Each row was made from one path, in order. Every step used is in the known rows, and no mark comes twice. Write each row's path.
(in the rows, 128 means zero)
Known rows:
r-v: [187 138 127 115 155 114 133 116 157 154  87 134 135 126 103 165 141 141
 178 141 124  93 150  96 114 133 149 114 149 139 140 129 153 107 125 151
 164 106 125 133 111 174 155 135 119 121  64]
p-r: [173 113 142 101 113 107 117 145 170 115 104 127 109 157  84 130 149 122
 171 128 123 112 137 147 160 126 152  92 130 114 177 154 167 133 141 162
 154 107 123 165 114 147 207 146  76 139 114]
p-r-b: [167  99 150 121 101  99 135 133 176 140  78 143 116 123  79 137 143  89
 155 138  97 114 136 179 119 151 176  79 141 149 166 149 169 128 139 171
 137 113 135 153 141 131 207 137  68 166 108]
b-r-v-u-f-g-p: [170 116 199 141 107  79 144  99 130 113 108 111 130 135 101 158 139 178
 147 182  95  75 146 124 127 126  84 138 125 144 124 120 125  91 178 152
 155  63 128 162  94 179 156 118  89 145  55]
g-f-r-p-u: [146 120 149 145 178  83 142  98  78 148 124 128 101 114 123 129 107 121
 161 146 153 100 100 128 167 135 116  86 160 159 161 184 160 129 136 134
 129  89  89 181 115 156 214 144 125 143  80]
g-p-u-v: [130 142 191 140 161  85 169  72  93 158 129 125 120  92  49 142 150 122
 179 150 125 111 121 110 157 100 153 105 131 144 131 145 140 110 132 157
 165 113 114 164 124 148 178 168 126 133  88]
r-p-u-g: [155 131 149 160 166 103 130 119 100 156 126 115 125 100  51 111 103 135
 180 143 158  98  83 134 135 118  81  84 144 164 131 161 171  98 151 174
 130 118 105 184 100 140 198 144 102 138 102]
u-v-r: [132 119 180 112 154  96 163  94 156 141 116 198 115 117  68 174 137 132
 143 129 100  93 151  76 140 107 163 101 149 136 156 132 162 128 124 174
 176 106  99 153 168 148 155 204 111 145  76]
f-g-u-v: [128 140 180 157 145  93 153  92 115 145  98 132 124 107  51 147 144 136
 158 128  92 108  97  90 174 129 170 125 168 148 134 132 151 119 145 161
 189  79 112 151 150 157 116 160 141 143  85]
f-u-r-g: [211 100 116 137 137 122 131 127 130 143 103 176 159  94 106 137 153 125
 150 107 125 122 124 134 150 166 131 107 171 125 168 158 158 163 130 165
 134 147  91 200 130 106 167 115  60 167  80]
f-g-u: [174 123 166 153 136 101 138 145 114 109  90 114 106 118  75 144 129 155
 145 134 102 103 108 117 166 166 148 126 172 139 168 151 169 125 146 159
 176  48 102 158 125 136 121 125 115 168  94]
r-u-v-g-p: [159 127 175 116 133  80 147 111 129 135 132 117 117  82  55 164 137 151
 158 161  91  60 139 110 137 118  83 122 131 175 114 109 125  95 188 178
 167 105 129 171  99 155 170 137  86 176  77]
p-u-v-r-g-f: [161 126 175 154 165 120 156 106 126 186 112 182 149  89  81 151 153 129
 144 122 148 125 148 124 141 161 134 110 166 162 160 153 165 135 136 146
 119 108 104 187 143 189 179 156  78 151  39]
b-r-f: [185  78 159 123 140  96 102 131 157 129  80 168  97 147 114 135 154 147
 126 117 117 106 160 108 135 126 163  91 109 197 138 145 199 152 131 153
 152 134 143 152 128 133 174 140 150 109  72]
f-g-u-v-r-p: [143 117 164 110 157  84 143  87 130 155  99 152 113 111 104 177  97 130
 141 155  88  88  95  82 165 106 112 100 172 153 145 145 171 134 150 178
 161  81 101 161 149 176 146 171 119 170  60]
r-g: [214 114 125 124 133 129 121 132 156 149 104 156 133  87  96 129 156 127
 170 125 128 106 124 140 126 163 120 101 139 154 158 147 167 127 123 160
 145 146 110 187 110 120 186 131  58 167  73]
v-r-g-f-u-w: [165  97 129 168 121 103 155 115 152 136  81 144 159  83 124 124 145 137
 166 121 136  91 151  97 155 148 122 148 202 163 127 143 165 157 175 185
 134 111 127 186 165 174 165 168  99 149  38]
f-g: [185  98 167 172 113  83 141 117 147 117  80 113  97 139  70 141 114 158
 168 148 125  89 117 134 133 155 128 120 156 131 152 142 158 104 163 161
 165  80 116 169 139 132 158 116  99 152  60]
v-g-p-r-b: [164 106 166 114  96  89 137 133 162 136  96 123 120 113  69 148 142  98
 146 156  81  92 145 180 110 144 146  96 138 160 156 138 156 113 160 180
 133 108 134 156 120 132 211 138  63 180 113]
b-r-v-u-f-g: [164 107 178 175 111  71 123  85 151 108  90 123 140 152 115 149 127 164
 152 159 106  82 118 123 127 133 111 130 156 148 126 125 145  81 189 152
 173  49 115 155 147 179 144 136 111 113  50]
b-r-p-u-g: [139 129 150 165 163 101 120 121  97 152 129 124 128 110  62 104 110 138
 173 133 154  94  79 130 143 113  80  79 132 167 126 161 176 100 150 173
 120 116 120 190  93 141 200 145 105 133 108]
b-r-g: [187 105 123 130 128 123  95 131 151 142 112 175 134 104 111 117 162 140
 159 105 122  97 119 132 147 150 120  94 116 162 153 145 178 138 117 157
 133 141 138 198  94 115 195 129  64 150  87]
p-u-f-g: [164 116 182 202 119  50 143  94 122 112  90  99 114 146  85 130 118 150
 168 166 138  96 120 156 125 137 134 130 148 139 153 141 146  78 166 148
 167  51  98 168 151 146 181 146 106 123  58]
r-v-g-u-w: [150 123 115 147 135 101 127 140 141 121  98 100 143  70  97 150 139 136
 181 131 103  62 133  86 150 128 119 146 195 186 129 132 179 129 171 182
 169  82 125 159 122 150 135 194 138 142  76]
v-r-b: [159  91 166 119 128  94 155 120 174 144  84 188 108 101  83 165 131 101
 135 141  88  95 159 140 101 152 176  84 148 161 166 136 174 127 126 179
 149 112 117 148 163 125 177 161  83 176  89]
p-u-r: [166  98 136 143 170  93 143 128 103 126 129 159 112 111  77 155 139 122
 162 116 142 121 139 136 169 126 164  82 152 109 189 176 164 146 108 145
 151 109  85 187 127  94 172 132 100 129 110]
f-r: [145  95 133 146 127  97 143 123 138 116 107 167  79 140 118 119 128 143
 146 118 116  72 128 111 162 171 144  91 154 158 168 151 146 138 131 137
 149 111  92 170 124 129 178 142 128 140  92]
v-g-f: [149 103 164 159 140  91 139 147 144 149 102 135 126  99  65 141 129 140
 149 122 135  70 154 128 132 164 125 118 167 188 134 127 150 108 182 152
 137  87 122 166 146 190 166 126  99 146  52]
f-u-v: [138 122 168 147 131  87 166  84 123 148  86 145 142 112  79 122 145 124
 164 120 107 105 113  88 165 125 174 124 166 138 110 127 132 131 152 172
 172 117 125 157 178 164 147 145 129 137  77]
g-u-r-p: [174  93 118 109 162  93 115 131 116 149  98 144 112  98 109 164 109 130
 146 131 102  94  98 105 192 124 127  83 174 147 164 170 167 155 134 161
 147  93 100 179 121 138 136 113 107 170  87]
r-v-g-u: [162 139 137 120 156 101 125 161 108 120 114 111 138 104  77 169 137 134
 146 128  89  78 121  96 143 145 142 134 175 165 145 124 166 113 156 167
 178  56 102 137 111 152 131 157 132 156 110]
f-g-p-u-r: [167 104 161 152 159  86 151 121  88 122 133 138 113 114  68 161 134 140
 155 138 134 118 140 142 166 127 139 100 149 105 185 172 152 137 126 149
 145  94  85 192 108 101 167 117  93 144  94]
f-r-u-g: [166 125 120 163 156 112 120 118 149 147 120 161 106 107  71 117 117 165
 160 119 134  92  80 113 145 154  61  74 156 185 123 141 154 104 171 167
 133 135 113 192 104 156 165 125  81 159  95]
b-r: [142  86 136 133 124  96  97 142 154 113 104 173 101 135 104 112 152 161
 157 103 117  75 133 110 171 128 152  79 102 155 141 143 167 131 122 150
 148 107 165 177 105 125 181 124 102 129 102]
g-f-u-v-r: [127 115 188 131 149  94 175  92 140 146 106 196 139 119  88 166 134 130
 131 125 106 103 151  74 149 122 166 118 169 135 145 129 149 144 144 176
 159  93 101 157 185 179 155 187 114 144  67]

Which path is each row?
[208 100 113 127 143 128 119 131 148 151 114 176 141  87  89 148 152 125
 156 112 126 117 128 139 145 158 126  93 153 135 179 163 167 152 115 156
 137 152  96 202 116 100 166 126  55 162  78] -> u-r-g
[132 122 174 160 137  90 171  86 122 166  86 153 150 105  77 128 144 130
 156 115 118 112 122  90 168 135 174 122 180 150 110 126 125 136 165 161
 156 107 126 164 182 192 146 135 128 137  58] -> g-f-u-v
[206  92 155 122 118  90 144 125 134 115  68 130 134 159 129 126 147 123
 130 130 120 129 144 122 141 139 163 126 165 142 135 143 164 161 170 178
 151 117 112 153 159 157 192 128 120 136  82] -> p-r-f-u
[178 113 179 138 116 105 154 132 114 133 115 115 132 108  55 122 130 169
 157 156 116  86 136 129 128 138  81 125 131 146 119 128 128 111 174 181
 132 117 126 186  87 151 175 106  79 174  88] -> f-u-g-p
[174 102 185 179 108  70 143  93 153 104  88 116 125 136  95 145 122 156
 155 164 113  82 113 135 126 143 113 127 159 143 133 129 142  81 191 155
 179  55  97 157 165 167 145 138 103 133  49] -> v-u-f-g
[160 129 125 122 153 106 105 121 155 145  94 150 138 141 124 151 150 153
 167 123 116  84 146  89 136 118 145 108 129 149 129 128 164 119 120 149
 151 107 152 143  95 171 162 134 119 106  78] -> b-r-v
[147 119 168 182 169 111 142 128 114 182 110 134 134  98  56 119 121 146
 157 133 170 107 121 138 146 150  99  95 161 180 134 157 161 104 170 146
 107  99 117 186 119 199 177 119  99 138  58] -> r-p-u-g-f
[147  88 145 153 114  89 146 118 156 135  79 171  93 112 105 130 126 104
 135 133  92  88 133 150 123 181 169  83 162 181 162 148 152 131 131 154
 138 117 114 157 146 120 182 134 108 170  92] -> f-r-b
[136 120 161 166 158  91 142 118 142 169 107 144 131  87  62 153 132 141
 149 123 128  82 135 109 146 153 122 114 180 202 116 117 140 104 194 150
 144  92 131 171 155 208 155 133  99 146  46] -> r-u-v-g-f
[174 118 184 121  87  82 131 122 148 109 111  96 118 166  81 142 142 144
 163 163 106 107 144 163 149 118 120 121 124 114 168 142 140 112 169 167
 147  74 120 172  99 163 211 138  65 149  93] -> u-f-g-p-r
[160 120 147 157 116  82 111 134 135 119 100 149 142 111 113 123 162 145
 147 124 107  98 133 137 155 137 154 113 130 169 159 138 148 106 134 141
 164  73 110 167 126 154 163 160  95 142  87] -> b-r-g-u-f
[165 122 167  91 100  92 126 148 148 109 124  98 121 146  70 148 141 130
 161 150 102  81 148 152 145 117 112 112 123 129 164 133 149 121 172 180
 146  92 124 170  86 148 223 148  73 157 119] -> v-g-p-r
[171 122 173 112 120  85 130  95 157 117 110 130 159 126 125 158 155 141
 155 169 101  88 150 124 125 111 115 117 137 147 127 124 126  87 176 150
 175  73 101 135 135 207 164 164  97 113  67] -> g-p-r-v-u-f
[156  88 126 112 139  86  92 122 144 142  95 150  98 122 131 127 106 145
 160 131 108  67 100 104 178 112 113  76 126 170 133 153 168 136 142 161
 139 105 156 182 108 155 180 113 106 149  78] -> b-r-p
[171 115 150  86 155 134 118 103 158 120 123 161 150 118 139 162 160 147
 149 136 103  80 122  73 142 122 107  96 148 144 109 129 161 120 165 146
 171  94 126 129 116 184 129 135 123 116  84] -> b-r-v-u
[164 104 178 139  86  75 138 116 166 132  80 123 124 129  80 146 139 108
 146 169  85 109 146 190 113 143 152 101 138 149 159 139 150 109 161 173
 135  94 131 156 131 147 207 133  62 171  97] -> u-f-g-p-r-b
[150 124 157 149 144 102 130 140 145 158 103 121 150 121  77 163 132 135
 151 125 131  79 158 123 124 154 124 126 177 173 134 123 149 110 185 150
 130  78 126 157 129 215 175 133 103 129  54] -> p-r-v-g-f
[163  93 166 160 135  81 152 113 120 144  95 149 120  97  66 163 130 106
 143 151 100 117 142 174 124 150 161  89 159 145 173 159 161 128 132 161
 132 104 107 174 139  99 174 119  80 169  93] -> f-g-p-u-r-b
[209 119 128 107 118 133 116 132 166 140 110 144 142 119  99 128 163 111
 168 126 131 122 121 156 137 151 120  97 139 134 174 157 176 139 134 166
 139 139 110 187 101 131 216 148  44 160  97] -> p-r-g
[208  71 152 121 155  98 128 128 153 139  80 169 103 129  93 168 148 132
 122 121 117 127 173 119 137 132 173  92 147 172 163 155 187 158 129 159
 160 144  96 158 148 122 145 134 138 121  66] -> u-r-f
[185 105 156 154 129 107 161 128 125 147  86 165 159 115 121 129 144 138
 130 120 134 115 141 119 149 175 136 136 193 141 137 137 140 155 168 164
 121 100 109 183 164 181 176 112  77 167  48] -> v-r-g-f-u
[143 107 163 112 156  86 153  85 131 171  94 168 128 108 117 164 101 126
 141 145 103  87 113  79 165 110 119 104 177 159 134 142 154 145 159 177
 142  99 108 169 162 195 162 156 112 166  48] -> g-f-u-v-r-p
[149 140 170 129 159  78 142 119  77 121 150 100 122 111  81 152 141 135
 167 159 132  81 141 135 131 108 106 116 118 151 146 143 154 100 146 154
 144  82 117 168  76 130 217 150 110 136 105] -> b-r-v-g-p-u
[144 123 171 188 161 113 149 135 116 173 112 135 135 101  45 116 132 148
 161 120 173 116 132 143 141 158 114 101 157 174 135 156 158 104 160 144
 109 102 118 184 125 192 176 122  92 133  62] -> p-u-g-f
[164 124 119 156 155 109  96 131 151 148 117 163 116 106  70 113 131 174
 164 115 137  93  83 116 148 134  68  70 134 183 108 137 166  99 166 173
 136 133 145 192  99 152 169 115  69 151  99] -> b-r-u-g
[166 105  90 155 139  97 127 104 170 127  97 152  92  82 136 133 138 154
 181 131 129  74 115  94 170 142  91 104 189 194 128 149 164 142 171 165
 158 126 132 187 128 152 160 163  95 149  56] -> f-r-u-w
[159 104 153 137 165  80 145 128  86 120 141 138 121 102  60 165 135 128
 154 132 127 100 145 140 159 119 133  93 149 119 177 162 148 134 128 154
 146 101  87 189 108  95 177 133  94 143 109] -> v-g-p-u-r
[193 102 149 160 127 111 156 128 122 148  78 149 160 109 116 115 146 138
 145 113 136 113 136 129 152 183 138 136 187 146 131 140 136 151 172 156
 122 107 117 184 159 180 175  94  78 164  50] -> r-g-f-u
[195 118 123  99 168  95 131 115 173 133 115 195  84 106 116 177 139 157
 149 138 120  98 125  97 149 134 101  75 149 153 151 146 163 130 149 165
 170 112 116 169 136 154 165 139  51 184  74] -> v-r-u
[180 145 128  99 142 115 123 124 165 146  95 120 143 153 110 167 151 131
 177 141 117 112 148 116 127 118 144 115 148 124 152 139 160 119 136 158
 157 101 123 137  99 184 185 149 106 112  87] -> p-r-v
[168  96 128 132 156 106 131 157 116 122 111 166 116 108  73 164 145 138
 141 103 104 117 136 114 189 146 175  93 171 116 191 165 162 159 115 152
 164  92  88 178 128 105 115 121 100 153 115] -> g-u-r
[161  87 149 161 129  91 145 133 136 142  80 160 123  96  71 160 131 109
 132 128  85 118 130 157 141 168 183  90 176 149 176 155 166 142 132 163
 143  94 111 164 152 107 135 114  89 181 101] -> f-g-u-r-b
[175 109 207 167 147  76 158  74 129 130  85 133 108 148  82 170 121 144
 131 160 119 118 137 115 115 127 138 130 163 156 148 144 189 121 154 170
 169  86  90 155 164 143 161 169 143 127  45] -> p-u-v-r-f-g
[155  99 130 134 155  94 125 164 109 112 121 155 127 104  61 170 136 133
 137 103  96  94 134 114 179 143 158 103 178 136 177 150 162 148 136 162
 167  84  84 174 126 102 119 133 109 155 119] -> v-g-u-r
[195 130 133 121 144 131 125 156 119 133 107 143 130  87  90 137 160 134
 149 121 108 117 111 123 163 167 140 115 161 150 171 158 176 142 121 154
 164  93  97 172 101 126 146 136  89 179 103] -> r-g-u
[163  99 158 163 125  82 155 141 115 130  82 128 147 117  97 123 129 137
 139 116 125  83 139 117 147 171 138 143 193 156 121 124 130 134 195 166
 135  81 122 171 169 181 171 105 101 156  63] -> v-g-f-u
